What can hang from each mark:
C: B
S: N
V: J
W: K R
R: J
N: B K T
K: C N W
B: N
T: N
J: R

Every row comes from one small tree of marks. The marks that hang from a mark follow it in brackets, in alphabetical order. Every link used is in the known rows. Which tree was each row made from?
Known rows:
N{B K{C W} T}: [  8.6  -1.4   2.6   2.9  -1.6  -4.1   3.4  -0.4  14.2 -22.8  29.0  -8.3
 -15.3  -4.7 -10.3  -8.7 -31.1 -26.7   4.8  12.8  20.2   4.1  20.4  36.4
  -7.4]
K{N{B}}: [ -1.2 -10.8   3.0 -13.5  34.5   7.9   1.8   1.6   4.4 -13.9  13.4  13.4
   0.3 -23.4 -21.4   4.5  14.6  19.9   5.6  28.8 -11.6  11.8   8.5  -8.7
  -2.6]
N{K T}: [ 11.9  -8.2   1.7  13.5  32.5   7.9 -13.6   7.6  -0.5  -7.7  -8.9  -7.0
  -9.9 -12.5 -16.2 -11.6 -15.7   9.4  17.1   8.9  36.3   9.3  16.7 -17.2
  -3.0]
T{N{B K{C W}}}: [ -6.5  -2.8 -12.1   7.5   5.4   0.8  -6.4   3.8  18.7  -4.4  20.2   0.5
 -21.6 -16.8 -20.8 -19.1 -11.8  -8.4   0.2   0.5  -5.4   0.0  18.5  48.9
  -4.7]
W{K{C{B} N} R}: [ -7.0  -7.5 -14.7   7.4 -38.2 -12.4  -6.5  -4.1   9.7  15.3 -78.6  22.5
  15.8 -19.8 -13.6   8.2   0.5  30.3  16.6 -36.7 -20.7  27.1  34.0  -6.3
 -19.9]
K{N}: [  2.8  -6.0   3.2   3.6  18.3  10.4  -4.4  -5.6   0.1  -3.9 -19.7  10.7
  12.9 -26.5 -21.2 -11.9   8.6  36.7   6.2  20.3  -6.4  10.3  13.3 -23.4
  -6.2]
K{N{B T} W}: [  8.6  -5.2   7.5 -24.6  14.8  -3.1  10.9  -3.5  12.5 -18.6   9.6   0.9
  -4.8 -22.6   3.5 -13.5  -5.7 -12.8   3.1  27.2  -6.7   4.2   9.0   9.4
  -5.8]
C{B}: [ -7.0  -3.6   1.3  22.6 -19.8   1.5 -20.4   3.5  12.4 -18.5 -36.8   9.6
 -31.4 -25.0 -27.8   5.0  20.8  24.7  16.9  22.7  12.8  10.0  12.8 -15.1
  -3.0]
S{N{B T}}: [  7.8  -5.8  -0.4 -14.3   9.4  -1.0   1.1  -7.5  10.7 -23.4  -6.1   7.3
 -22.9 -11.5 -27.8  21.8  -2.3  -2.4   8.4  14.7  18.0  27.1   9.7   7.3
  10.5]
V{J{R}}: [  6.2  -5.6   8.6   5.2  14.6   0.2  -7.2  -6.0  15.1   9.9 -19.7  15.9
 -46.3 -30.8 -11.5   7.8  11.3   7.0  16.6   5.1   8.8   8.1  31.2 -32.5
  -9.0]
B{N{K{C W}}}: [  9.6   0.6  -0.2  18.4 -21.8   7.3 -18.2 -18.3   0.4  -5.4  -3.7  -7.3
   5.9 -15.7 -20.1 -33.4 -23.5  10.5   5.7  14.2   2.9  -2.6  14.7  25.4
 -15.7]
B{N}: [  3.8  -7.6  -0.1  12.2   4.6  13.1 -24.2 -10.1  -0.3 -21.4 -23.2   1.2
 -14.5 -23.7 -28.3 -14.8  10.6  32.6  15.3  30.5  -4.6   7.4  12.0 -17.6
  -1.5]
V{J}: [  4.8  -3.8   4.6  25.8   3.3   3.2  -5.3  -1.1   8.8   5.7  19.2   9.6
 -26.4 -22.3 -16.5   3.3  -0.3  11.7   9.9  17.4   6.5  13.7  26.3 -16.3
  -3.4]
B{N{K{C W} T}}: [ 16.7   0.5   2.0  11.9 -25.1   2.4 -13.4 -19.3   5.2 -24.6 -10.5 -12.8
  -3.3 -11.4 -10.5 -40.2 -34.3 -11.4  10.0   6.9  18.3  -0.3  18.5  25.2
 -13.1]
T{N{K{C}}}: [ -4.9  -2.9 -14.1  27.0   8.1   9.6 -15.7   1.1   9.2  -6.4 -12.8   6.1
 -12.8 -14.6 -34.3 -21.9  -7.9  13.9   8.2 -13.1  10.2  10.3  26.1  16.0
  -3.7]
K{N W{R{J}}}: [  4.7 -14.4  -9.8 -26.0 -50.6  -8.4 -15.4   0.4   1.8  37.4  -1.9  12.4
  24.7 -15.7   1.3 -22.5  -6.6  36.9  11.8   6.2 -10.6   3.0  24.1  -3.8
 -16.6]
W{K R{J}}: [  2.5 -22.4 -22.4  -0.9 -22.9  -8.8 -21.9  12.8   0.3  45.3 -24.6  12.2
   5.5  -8.8  -8.2  13.5  -3.3  57.1  25.6 -12.9  -2.8  24.6  43.3 -14.5
  -6.2]
N{K}: [  5.9  -8.3  -0.4  20.6  35.9  13.0 -19.5   9.3  -5.8  11.5  -6.5  -1.1
  -0.1 -16.8 -26.7  -6.2  -3.5  31.3  13.0  16.2  22.4   5.2  14.5 -15.5
  -5.2]
S{N{K{W} T}}: [ 21.1   0.4   0.5   1.4  -0.6  -0.9  -7.8 -13.1  -0.9  15.5 -33.4  -6.4
   9.7 -13.5 -14.0 -14.2 -29.5   1.7   5.1   0.5  31.0  10.1   4.3  19.9
  -5.2]
T{N{K}}: [ -2.2 -10.5 -12.6  18.1  35.1  13.3 -25.1  11.8   2.7   8.6 -30.6   2.7
 -18.9 -23.0 -27.6 -22.1   4.6  26.1  12.1  -4.1   9.6   5.7  13.9  -3.3
  -0.5]
T{N{K{W}}}: [  1.5  -4.7 -10.7  14.7  19.9   6.8 -18.2   6.7   6.1  20.2 -21.0  -5.0
 -12.0 -27.2 -13.8 -33.3  -5.8  18.9   4.8   2.0   0.0  -5.4  12.0  13.3
  -6.4]
S{N{B K T}}: [ 11.7 -10.0  -0.4 -11.5  34.5   4.1  -6.0   0.4   1.2  -7.4  -8.6   2.3
  -8.0  -9.3 -26.9  14.2 -15.6  -4.9  10.6   3.6  34.6  22.8   3.3  15.0
   6.1]
C{B{N{K{W} T}}}: [ 11.1  -5.6   4.8   7.7 -21.1  -1.0 -27.5  -4.3   5.9 -20.8 -51.8 -10.7
 -26.1 -24.6  -0.7 -32.8 -10.1  -9.1  21.0   7.5  25.7  -4.8   0.9  13.0
 -12.1]
N{B K{W}}: [  5.4  -7.9   1.3  -1.4  30.0   4.7  -9.4  11.3   2.2  11.9  26.1  -6.5
 -10.6 -17.1 -13.8  -1.2  -9.3   8.8   6.0  28.4   5.6  -3.9   6.1  18.0
  -5.9]
S{N}: [  5.0  -1.1  -2.9   7.7  -2.5   5.9  -9.6 -15.2   1.4   6.0 -31.7  11.5
   3.6 -18.5 -38.8  10.6   4.5  34.9   5.0  14.8  10.5  23.0  10.6  -6.3
   3.6]

Write each row's tree:
[ -3.3  -1.9  -5.8  21.3 -19.5  -6.2   2.4 -12.8  14.7  -4.4 -62.7  21.8
  10.8 -26.4 -15.1   1.9   5.9  25.1  11.9 -17.9 -11.3  22.9  26.9   8.9
 -14.7] -> W{K{C{B} N}}
[  6.9 -10.9   3.2  12.0  -0.8   6.0 -33.1   0.5   2.6 -35.0 -57.5  -3.8
 -29.4 -21.0 -14.6 -21.0  -0.5  -2.4  27.6   3.5  33.8   7.3   4.0  -4.8
  -6.3] -> C{B{N{K T}}}
[ -9.4  -8.6 -14.1  12.1  25.2   6.8 -11.8   8.4  13.7 -16.8  12.6   7.3
 -29.3 -12.4 -33.5  -5.6  -3.7  -1.0   7.3  -5.2   4.3  10.8  22.0  29.5
   1.4] -> T{N{B K{C}}}
[ 16.6  -2.9   4.6   8.2  11.7   2.0  -8.9   3.4   2.5   3.6  -6.9 -14.2
  -7.2 -15.6  -5.0 -24.4 -24.8   0.8  11.2  13.6  27.7  -0.5  15.1   2.2
  -8.6] -> N{K{W} T}
[  6.8  -8.0  -4.4  -5.9  24.3  -5.6  19.9  -9.6  15.3 -20.6 -13.5  12.6
   5.2 -13.6  -6.9   7.1 -13.2  -2.2   9.2 -11.6 -10.4  28.6  32.3  18.0
  -4.8] -> W{K{C N{B T}}}
[  5.1  -9.6 -15.4   0.3 -68.7  -9.6 -22.1   5.7   3.8  34.2  25.1   3.0
  18.5   1.5 -10.1 -17.4 -31.5  19.4  13.6  -5.7  16.8   1.0  38.3  20.7
 -18.8] -> N{K{C W{R{J}}}}
[ 12.0  -8.2  -4.0  -7.6  -4.8  -5.2 -17.1  13.0  -0.7  23.6 -22.1 -13.5
  -3.5 -10.2  -2.9 -19.4 -29.8   6.8  15.2  -5.4  18.4   2.6  22.7 -13.7
 -13.4] -> N{K{W{R}} T}
[ -3.3 -10.2 -10.7  -1.2  36.6   5.3 -13.0  14.4  11.4  10.5   5.3  -3.0
 -27.3 -23.8 -13.6 -15.5   0.4   3.0   5.0   8.8  -7.0  -3.1   7.1  31.3
  -2.0] -> T{N{B K{W}}}
[ -2.2   5.4   0.6  21.6 -74.5  -4.0 -18.9 -23.0  18.0 -37.7 -28.4   2.5
 -23.3 -24.1 -20.2 -23.2   1.2   1.6  10.0  20.2  -5.9  -0.8  14.8  24.6
 -13.0] -> K{C{B{N}} W}
[ -6.7   1.0  -0.7  25.6 -56.0   2.1 -23.5 -17.2  14.7 -47.2 -37.2  10.0
 -27.6 -20.3 -32.5 -10.8  11.2  10.0  16.4  14.4   3.5  10.8  15.7   6.1
  -7.7] -> K{C{B{N}}}
[ 14.1   0.0   7.1  -9.3  -1.9  -0.7   6.2 -11.9   8.0 -10.3 -23.5  -1.2
   7.5 -24.6   1.1 -31.2 -12.2   3.9   3.5  17.0   0.0   2.6  13.2  -5.4
  -9.9] -> K{N{T} W}
[  7.3 -13.6   2.0  -1.8  47.2   5.7  -8.1  15.7   4.5 -20.5  12.2  -5.0
 -25.0  -9.4 -16.6   4.8 -10.4  -7.2  17.2  17.9  29.3   9.8  12.4  -1.5
   1.7] -> N{B K T}
[ -4.9  -0.2  -7.8  13.3 -62.1 -10.9 -22.8   6.9   8.3  14.9 -32.0   1.6
  -5.6 -11.0 -16.8 -10.1 -16.6   8.0  13.0 -15.5  10.2   2.5  24.3  10.6
 -22.1] -> N{K{C{B} W{R}}}
[  3.8  -2.2  -3.5  16.0 -21.7 -10.6   6.8 -14.6  18.9 -24.8 -71.6  15.8
   1.7 -21.3  -5.5  -3.4  -5.8   2.3  16.3 -26.6   5.1  26.9  30.2  11.4
 -12.7] -> W{K{C{B} N{T}}}
[  6.4 -16.7 -13.8  -9.7 -38.6  -5.0 -29.6  15.2  -3.3  50.0   8.8  -0.7
  13.7  -6.1  -3.2 -16.8 -19.9  34.8  18.0   1.2  16.4  -2.3  25.6   3.8
 -15.3] -> N{K{W{R{J}}}}
[  4.6 -20.2 -10.9 -31.0  34.5  -8.4   5.1  12.3   4.7  12.8 -41.9   8.4
   3.8 -15.7   1.2  13.7  -5.8  15.7  18.0 -21.9 -18.9  31.1  29.3 -17.5
  -6.7] -> W{K{N{B T}} R}
[ 15.4  -5.6   0.7 -16.2  15.8  -2.6  -0.7  -4.6   3.6   5.6  -6.1  -4.3
  -7.0 -12.2 -12.8   2.8 -24.0 -14.2   4.2   8.4  24.9  12.7   0.1  34.2
  -0.3] -> S{N{B K{W} T}}
[ -1.4  -6.2  -2.5  13.9  19.2   6.6  -5.1   6.0   7.0 -15.0  33.5   5.4
  -9.6  -5.6 -32.3   8.5 -11.1   3.8   8.2  15.7  14.9  10.3  21.1  16.7
  -3.8] -> N{B K{C}}
[ -4.1  -3.6   0.2  -4.6   6.1   4.4   9.6  -7.9  11.3 -27.9  26.9  17.4
   5.7 -15.8 -27.1   2.3   3.0   7.2   0.7  17.6 -13.4  15.4  19.6  10.3
  -5.4] -> K{C N{B}}
[  7.1   2.5   5.5 -14.6 -15.5  -6.7  18.9 -14.1  19.6 -35.7  23.4   4.6
  -2.9 -15.6  -4.6 -16.2 -18.2 -23.5  -1.8  16.8  -7.2   8.1  19.9  28.8
  -9.1] -> K{C N{B T} W}
[  9.6  -1.2   0.8  25.3   3.1   4.1  -5.9  -2.4   6.0 -24.6  -0.6  -3.2
  -4.4  -4.0 -24.3 -12.0 -28.0  -3.9  12.7   1.2  37.4  12.4  29.5   2.4
  -6.5] -> N{K{C} T}
[  2.2 -13.0 -12.1  -8.7 -62.9 -10.3 -22.4   7.8   4.1  31.6  14.4   4.7
  -1.0  -8.8  -7.0 -10.6  -6.8  36.6  15.3  13.2   0.1   1.8  31.1  -4.2
 -10.4] -> K{W{R{J}}}
[ -1.4  -6.1  -8.8  -6.8 -16.8  -5.8  -9.9  11.0   6.0  15.1  24.0  -1.5
  -2.0  -4.1 -18.4   2.0 -24.9   2.6   6.0   1.4  -5.0   4.0  26.0  19.7
 -14.7] -> N{B K{C W{R}}}
[ 12.4  -6.0   1.2   8.4  11.0  11.0 -25.7  -7.9  -6.6   9.3 -14.5 -10.9
   3.7 -23.9 -12.4 -33.2 -12.8  21.5  10.5  23.3   4.1  -7.6   2.7   6.5
 -11.9] -> B{N{K{W}}}
[  0.0   2.6  -4.1  27.3 -36.7  -0.4 -16.1 -14.7   6.5  -5.2 -44.7  15.2
   2.3 -12.4 -42.8   8.8  -7.5   9.4   9.7 -14.4  33.2  20.4   9.9  27.0
  -7.4] -> S{N{K{C{B}}}}
[  6.4  -4.8  -1.8  22.9  -0.4  13.1 -23.2 -13.3  -2.1 -18.6 -11.4  -0.4
   3.7 -12.5 -33.0 -21.3 -14.0  15.3  12.5  10.2  13.3   6.9  17.0   7.9
 -10.5] -> B{N{K{C}}}
[ -3.7  -3.1  -6.5 -25.5 -31.3  -9.2   5.0  -3.3  11.3   4.1  16.1  10.0
  12.3 -13.4 -13.4  -5.7 -11.5   5.5  -0.7   4.5 -31.7   9.1  25.3  13.1
 -16.0] -> K{C N{B} W{R}}
[  7.8   2.3   3.5   5.5 -12.5   1.3   9.4 -16.7  12.3 -37.0 -12.2   9.4
   9.3 -13.9 -17.7 -19.4 -14.1   0.5   5.2   3.4   8.7  17.4  27.9  -2.3
  -7.9] -> K{C N{T}}
[ 13.5   0.5  -1.8   6.1   4.6   4.1 -12.0 -12.7  -4.3  34.3 -24.9  -0.5
  19.0 -18.5 -24.7  -8.8 -18.8  23.2   1.0   7.1  15.9   7.4   1.6  20.2
  -7.2] -> S{N{K{W}}}
[ -7.9   3.2 -11.0  28.6 -43.4  -4.1 -19.0  -1.4  20.1  -8.4 -34.9   3.8
 -26.5 -24.1 -19.6 -29.6  -3.9  -2.4   7.4 -15.5   8.5  -2.8  16.7  39.6
 -12.2] -> T{N{K{C{B} W}}}
[  7.1 -12.7  -4.4 -22.4  11.1  -6.9 -12.5  20.9   4.4  13.2  10.2 -11.1
 -16.7  -7.1  -0.7  -4.0 -24.4  -8.3  14.6   3.8  12.4   4.1  18.6   0.5
  -8.7] -> N{B K{W{R}} T}
[  4.6  -5.3   2.6  14.0 -19.7   3.8 -33.7  -4.3   0.9  -2.2 -43.3  -6.1
 -16.1 -28.9  -9.8 -26.6   1.0  13.2  17.6  16.4  10.6  -8.6  -3.0  13.6
 -14.4] -> C{B{N{K{W}}}}
[  4.4 -10.5  -1.9 -41.8  -4.7  -9.3   3.6   7.0   8.9  -1.0  -3.8   1.2
  -4.1 -16.9   4.1  -9.1 -10.7  -4.0   7.7   6.4 -16.8   8.8  17.8  -5.7
 -10.6] -> K{N{B T} W{R}}
[  9.6  -4.7 -11.1 -10.0 -16.2  -2.9 -19.1  -1.0  -8.3  52.7 -37.2   0.2
  20.5 -12.9 -20.9  -2.1 -22.8  30.4   5.4 -10.3   7.6  12.0   9.8   3.5
 -12.4] -> S{N{K{W{R}}}}
[  5.5  -6.4   1.8   8.2  19.4   2.4  -2.1   4.9  10.3 -34.6  26.5  -1.8
 -18.7  -1.6 -22.0   2.2 -22.4 -17.2  11.9   8.4  30.0  14.1  23.8  16.9
  -0.9] -> N{B K{C} T}
[ 16.7  -4.9  -1.2   3.9  18.9   6.0 -11.9  -7.6  -2.9   2.8 -39.5   0.1
   4.4 -10.8 -26.6  -1.8 -20.2  10.7  12.0  -5.7  40.9  21.8   8.4   2.2
   1.0] -> S{N{K T}}
[  2.0 -22.5 -12.8 -23.6 -22.6  -7.8 -24.5  24.9   0.5  40.3  39.2   1.7
  -2.8  -4.0  -3.4  -1.2 -14.2  19.0  17.9  10.6  10.2  -1.4  21.2  17.5
 -10.7] -> N{B K{W{R{J}}}}
[  2.6  -7.5 -11.6 -17.0 -83.1 -12.5  -8.8  -8.6   8.5  21.6  11.5  16.6
  32.2  -7.0  -5.6 -25.7 -18.2  24.8   6.2  -4.4 -10.2   3.9  36.4  13.3
 -20.5] -> K{C N W{R{J}}}
[  4.8 -10.8   5.3 -21.0  31.8   3.2   6.6   1.8   9.8 -31.9   3.7   7.8
 -11.6 -19.1 -10.5  -2.0   1.8  -1.9  10.2  20.8   2.8  16.0  12.4  -8.6
   0.6] -> K{N{B T}}
[ 19.9  -6.4   3.9   1.9   9.1   6.6 -18.7  -8.8  -1.6  -9.8 -22.5 -17.1
  -5.0 -19.2  -4.3 -37.9 -23.4  -0.7  14.7  16.7  18.8  -4.2   6.6   6.1
  -9.9] -> B{N{K{W} T}}
[ 13.9 -10.8  -3.2   1.2  35.8  -0.3   7.1  -7.5   4.2   2.5 -54.7   6.7
  13.7 -24.2   0.5  -6.4  -6.2  25.5  14.1 -10.8  -2.7  24.7  25.0 -14.1
  -6.6] -> W{K{N{T}}}
[ -6.9 -15.3 -12.1   3.4  53.3  10.8 -18.0  19.5   7.7  -2.0   1.7   3.9
 -31.0 -20.9 -27.5  -4.5  10.0  10.7  11.4   2.9   4.5   8.3   9.6  11.2
   4.2] -> T{N{B K}}
[  3.2   7.6   6.2   6.5 -63.2 -11.8   6.7 -18.6  22.3 -38.0 -33.6   7.0
  -5.5 -22.4  -3.5 -26.8 -11.8 -18.4   5.0   1.6   7.2   5.4  18.2  20.7
 -16.9] -> K{C{B} N{T} W}
[ 11.9   7.5   5.8   1.0 -34.5  -4.8  13.4 -22.3  15.1 -23.5  -8.7   2.7
  13.2 -17.1  -5.3 -31.7 -23.6  -8.3  -1.4   8.1   1.2   5.7  25.0  13.2
 -14.3] -> K{C N{T} W}
[ -0.2 -12.0  -8.0 -15.4  14.2  -1.2 -16.8  21.1  -0.6  32.3  10.8  -5.8
  -6.3 -11.8 -11.0   3.9 -13.3  14.9  10.2   9.4  -3.7   1.3  14.9  -1.3
 -12.0] -> N{B K{W{R}}}
[  6.7   5.4   3.3  24.2 -48.7  -9.1  -8.7  -5.1  16.9 -27.3 -22.0  -5.3
 -19.7 -12.2  -8.1 -20.8 -23.8 -21.5  12.3  -2.7  35.3   1.1  19.6  26.9
 -14.3] -> N{K{C{B} W} T}
[  0.3   1.3  -5.8  -7.4 -48.1  -6.4  -0.3 -11.9   7.3  12.2 -17.6   8.6
  23.3 -15.5 -12.5 -21.3 -16.9  21.1  -0.4  -2.6 -23.8   6.4  29.7  -0.1
 -20.7] -> K{C N W{R}}
